What can hang from each mark
q60: q249
q807: q236 q319 q419 q934
q419: q249
q249: q60 q295 q419 q495 q534
q319: q249 q807
q934: q807
q495: q249
q295: q249

Known rows, with every way that one mark hangs from another
(q495 (q249 q60 q295 q419 q534)): [ 1.525,  2.747,  1.467,  1.268,  1.850, -2.445,  0.814,  0.344, -0.092,
 -0.270,  3.222, -5.689, -0.447,  3.525,  0.065,  2.615, -0.861,  2.720,
  4.502, -1.825,  3.394,  5.303]
(q295 q249): [ 0.152,  1.394, -0.311, -0.169,  2.979, -1.038,  1.406,  2.592,  2.093,
  1.163,  0.339, -1.986,  1.037,  1.186,  0.024,  1.140, -2.254, -0.764,
  1.236,  0.705,  3.028, -0.412]
(q807 q236 q319 (q419 (q249 q60 q295 q534)) q934): [ 1.686,  1.667,  3.940, -0.809,  1.638, -2.765, -0.335,  0.225,  0.836,
  1.052, -1.541, -2.767, -0.406,  2.758,  0.146, -1.723, -6.098,  1.495,
  7.035,  0.803,  0.974,  5.729]
(q60 (q249 q534)): [ 1.024,  1.497, -0.800, -0.066,  1.848, -1.439,  0.160,  1.766,  0.354,
  1.031,  0.006, -2.092,  0.449,  2.781,  0.923,  2.035, -0.603,  0.044,
  2.735, -0.546,  3.328,  1.735]
(q319 (q249 q60 q295 q419 q495 q534) (q807 q236)): [ 0.961,  2.583,  1.658,  1.072,  2.090, -3.539, -1.228,  1.433,  1.431,
  0.961,  2.982, -4.637,  0.643,  5.863,  0.118,  3.011, -0.090,  4.167,
  6.447, -2.388,  3.191,  8.663]
(q807 q236 q319 (q419 (q249 q60 q495 q534)) q934): [ 1.508,  1.328,  4.038, -1.463,  2.222, -3.781,  0.144,  0.585,  2.047,
  1.831, -1.661, -1.777,  0.449,  3.341,  0.321, -1.464, -5.188,  1.381,
  7.146,  1.160,  1.597,  5.425]
(q60 (q249 q295 q495 q534)): [ 1.828,  2.113, -0.880,  0.081,  2.737, -3.332, -1.434,  1.234, -0.574,
 -0.629,  0.647, -3.032,  0.142,  4.105,  0.059,  3.850,  0.024,  1.886,
  3.117, -1.182,  3.154,  3.649]
(q419 (q249 q60 q295 q495 q534)): [ 0.830,  1.152,  0.060,  1.959,  3.334, -4.287,  0.532,  0.517,  0.781,
  0.404,  2.153, -3.722,  1.125,  4.067,  0.015,  4.039, -1.300,  2.051,
  3.235,  0.346,  3.059,  3.884]
(q934 (q807 q236 (q319 (q249 q60 q295 q534)) q419)): [ 0.817,  2.536,  1.852,  0.478, -0.203, -0.738, -0.698,  1.702,  1.220,
  2.969,  0.958, -3.498,  0.347,  3.014,  0.497, -0.666, -1.879,  1.317,
  5.728, -1.469,  1.886,  6.329]
(q934 (q807 q236 q319 q419)): [-0.093,  1.932,  1.108, -1.014, -0.115,  0.842, -0.987,  1.994,  1.553,
  3.734, -1.420, -1.378,  0.577,  0.981,  0.316, -2.572, -1.591, -0.971,
  4.141, -0.398,  1.573,  3.182]
(q319 (q249 q60 q495 q534) (q807 q236 q419 q934)): [ 0.880,  1.626,  3.014, -0.777,  1.830, -2.534, -0.410,  1.531,  2.508,
  2.681,  0.687, -3.231,  0.629,  4.715,  0.620,  0.255, -3.211,  2.692,
  7.548, -1.462,  2.643,  7.079]
(q319 (q249 q60 q419 q495 q534)): [ 1.152,  1.756,  1.252,  1.367,  2.788, -2.762,  0.979,  1.004,  1.560,
  1.039,  2.127, -3.448,  1.229,  4.723,  0.542,  3.563,  0.224,  2.573,
  4.112, -1.552,  4.177,  5.087]
(q319 (q249 q60 q295 q495) (q807 q236 q419 q934)): [ 0.433,  1.158,  2.332, -0.589,  1.889, -2.593, -1.876,  1.062,  1.546,
  0.953,  0.316, -2.856,  0.137,  3.864, -0.681,  0.778, -3.838,  2.593,
  6.929, -1.141,  1.157,  7.315]
(q60 q249): [ 0.084,  0.589, -1.329, -0.327,  1.718, -1.097, -0.174,  1.707,  0.489,
  0.562, -0.806, -0.678,  0.526,  1.560,  0.130,  1.870, -0.996, -0.996,
  1.983,  0.267,  2.315,  0.832]
(q495 (q249 q419 q534)): [ 1.586,  2.622,  1.366, -0.140,  1.764, -1.451,  0.366,  1.292,  1.007,
  1.228,  2.085, -4.940,  0.022,  2.737,  1.304,  1.256, -0.480,  1.282,
  4.263, -2.013,  4.137,  3.795]
(q807 q236 q319): [-0.205,  1.801,  1.511, -0.665,  1.339, -0.287, -0.322,  1.767,  1.044,
  2.318, -2.097, -0.359,  0.469,  1.118, -0.376, -1.727, -2.241, -0.759,
  3.567,  0.727,  0.378,  2.243]
(q60 (q249 q295 q419 q534)): [ 2.115,  2.319, -0.240,  0.128,  2.038, -2.015, -1.248,  0.869, -0.849,
 -0.960,  0.557, -3.673, -0.360,  3.731,  0.566,  2.998, -0.140,  1.888,
  3.430, -1.763,  3.913,  4.192]
(q807 q236 (q319 q249) q934): [ 0.572,  1.025,  3.116, -1.181,  1.460, -1.039, -1.140,  1.664,  1.651,
  2.624, -2.530, -0.002,  0.142,  1.533,  0.254, -1.853, -5.043, -0.736,
  5.068,  0.303,  0.123,  3.772]
(q249 q295): [ 0.299,  1.576, -0.464,  0.953,  2.377,  0.165, -0.893,  0.822, -0.628,
  0.398, -0.368, -2.553,  0.066,  1.433, -0.668,  1.521, -1.361,  0.174,
  1.587, -0.588,  1.631,  1.502]
(q249 q495): [ 0.020,  1.133, -0.383,  0.149,  3.110, -1.169, -0.249,  1.282,  0.905,
  1.367, -0.518, -1.310,  1.125,  2.100, -0.422,  1.843, -0.252, -0.025,
  1.712, -0.113,  2.449,  1.131]
(q319 (q249 q60 q295 q419 q495 q534) (q807 q934)): [ 1.340,  1.382,  2.171,  0.584,  2.435, -3.211, -0.960,  0.702,  0.840,
  1.232,  2.659, -4.094,  0.792,  5.699,  0.706,  3.324, -1.697,  3.684,
  5.989, -2.916,  3.975,  7.684]

Rows
[ 1.643,  2.635,  1.088,  1.768,  3.386, -2.726,  0.220, -0.220, -0.515,
 -0.662,  1.851, -4.336,  0.299,  4.951, -0.768,  3.768,  0.516,  3.686,
  3.425, -1.548,  3.857,  5.334] | (q249 q60 q295 q419 q495 q534)
[ 2.047,  1.704,  2.835, -1.405,  3.225, -2.921, -1.229,  0.774,  2.115,
  1.466, -2.098, -2.879, -0.165,  2.942,  0.607, -0.692, -4.620,  1.081,
  5.921,  0.522,  2.451,  4.497] | (q807 q236 (q419 (q249 q495 q534)) q934)
[-0.935,  0.494, -0.282,  1.435,  1.077, -1.050, -0.104,  1.734,  0.961,
  1.769,  2.698, -2.851,  1.302,  3.033,  0.149,  2.626, -1.307,  1.226,
  3.949, -1.458,  1.969,  4.411] | (q319 (q249 q60 q295) q807)
[ 0.814, -0.046,  1.438, -1.177,  2.431, -0.829, -0.406,  0.594,  1.528,
  1.531, -2.032, -1.839,  0.400,  0.927,  0.874, -0.606, -5.041, -0.845,
  3.993,  0.625,  2.438,  1.608] | (q807 (q419 q249) q934)
[ 1.586,  1.792, -0.139, -0.328,  1.924, -1.657, -0.119,  1.313,  0.286,
  0.279,  0.159, -2.647,  0.231,  3.410,  1.109,  2.228,  0.070,  0.916,
  3.289, -1.165,  4.386,  3.082] | (q60 (q249 q419 q534))
[ 1.430,  1.452, -0.810, -0.379,  2.687, -3.258, -2.106,  0.822, -0.485,
 -1.897,  0.024, -2.192,  0.049,  3.517, -0.542,  3.863,  0.272,  1.732,
  2.932, -1.050,  3.126,  4.066] | (q60 (q249 q295 q419 q495))
[ 1.036,  2.113,  1.182,  1.245,  3.195, -2.331,  1.488,  0.259,  0.792,
  0.746,  1.360, -3.130,  0.983,  4.536, -0.174,  2.981,  0.769,  2.578,
  3.317, -0.948,  4.330,  4.090] | (q249 q60 q419 q495 q534)
[ 0.399,  1.216,  0.732,  0.107,  1.188, -0.751, -0.960,  1.672,  0.188,
  1.421,  0.225, -1.921,  0.955,  1.837,  0.444,  0.777, -2.043,  0.261,
  3.632, -1.138,  1.216,  3.122] | (q807 (q319 (q249 q295)))
[ 0.110,  1.195,  1.960, -1.885,  1.313,  0.605, -1.332,  1.487,  1.608,
  2.714, -2.131, -1.749, -0.010,  1.655,  0.243, -2.435, -3.954,  0.006,
  5.447, -0.596,  1.591,  3.584] | (q319 (q807 q236 q419 q934))
[ 1.144,  1.936,  2.949,  0.727,  1.631, -2.118, -1.095,  0.933,  1.108,
  1.524,  1.476, -3.984, -0.166,  4.810,  0.485,  1.246, -3.136,  3.065,
  6.654, -2.078,  2.644,  8.129] | (q319 (q249 q60 q295 q419 q534) (q807 q236 q934))
[ 0.734,  2.059,  0.472,  0.779,  3.820, -3.404,  2.770,  2.067,  2.229,
  0.952,  2.144, -3.008,  1.451,  3.765, -0.294,  2.971, -1.228,  1.498,
  2.343,  0.481,  3.998,  1.684] | (q295 (q249 q60 q495 q534))
[ 0.106,  1.356,  0.103,  0.320,  1.185, -0.411, -0.125,  2.671,  1.885,
  3.772,  2.297, -3.557,  1.647,  3.443,  2.193,  1.464, -0.542,  0.850,
  4.441, -2.500,  3.772,  3.794] | (q319 (q249 q534) q807)
[ 1.129,  1.383,  1.560, -1.195,  1.171, -1.294,  0.420,  1.463,  1.378,
  2.430, -0.199, -3.089,  1.394,  2.123,  2.023, -0.970, -2.582,  0.351,
  5.242, -0.331,  3.126,  2.680] | (q807 q319 (q419 (q249 q534)))
[ 0.966,  1.673,  2.547, -1.499,  2.219,  0.555, -1.053,  0.604,  1.062,
  1.345, -3.722, -1.443, -0.916,  0.951, -0.541, -2.484, -4.854, -0.344,
  4.453,  0.433,  0.924,  2.600] | (q807 q236 q419 q934)
[ 0.984,  2.293,  0.426,  2.033,  3.264, -2.513,  0.628,  0.208, -0.445,
  0.211,  1.662, -3.678,  0.502,  4.265, -0.984,  3.565, -0.185,  2.730,
  2.800, -0.837,  2.790,  3.809] | (q249 q60 q295 q495 q534)
[ 0.574,  1.564,  0.473,  1.474,  3.247, -2.418, -0.133, -0.221, -0.327,
 -1.188,  0.960, -2.764,  0.416,  3.617, -1.640,  3.544,  0.066,  2.478,
  2.592, -0.598,  2.679,  4.260] | (q249 q60 q295 q419 q495)
[ 0.472,  0.618, -0.729,  0.768,  3.357, -3.411, -1.340,  0.979,  0.822,
  0.168,  0.605, -2.629,  1.120,  2.417, -0.087,  3.225, -1.541,  0.570,
  2.369,  0.416,  2.317,  2.583] | (q419 (q249 q295 q495))
[ 1.301,  2.366,  1.107,  0.542,  3.883, -3.619,  2.453,  1.638,  2.193,
  0.207,  2.290, -3.581,  1.209,  4.339, -0.087,  3.160, -0.530,  2.383,
  2.915, -0.179,  4.990,  3.060] | (q295 (q249 q60 q419 q495 q534))
[ 1.674,  2.387,  0.305,  1.058,  2.934, -2.368, -1.357,  1.412,  0.370,
  0.826,  1.660, -4.200,  0.684,  4.071,  0.560,  3.441, -0.466,  2.316,
  3.557, -2.212,  3.037,  4.486] | (q319 (q249 q295 q495 q534))
[ 1.719,  2.561,  0.889,  0.190,  3.313, -1.702, -0.168,  0.789,  0.712,
  1.045,  0.536, -3.484,  0.829,  4.156,  0.651,  2.291,  0.903,  2.089,
  3.201, -1.809,  4.708,  3.659] | (q249 q419 q495 q534)
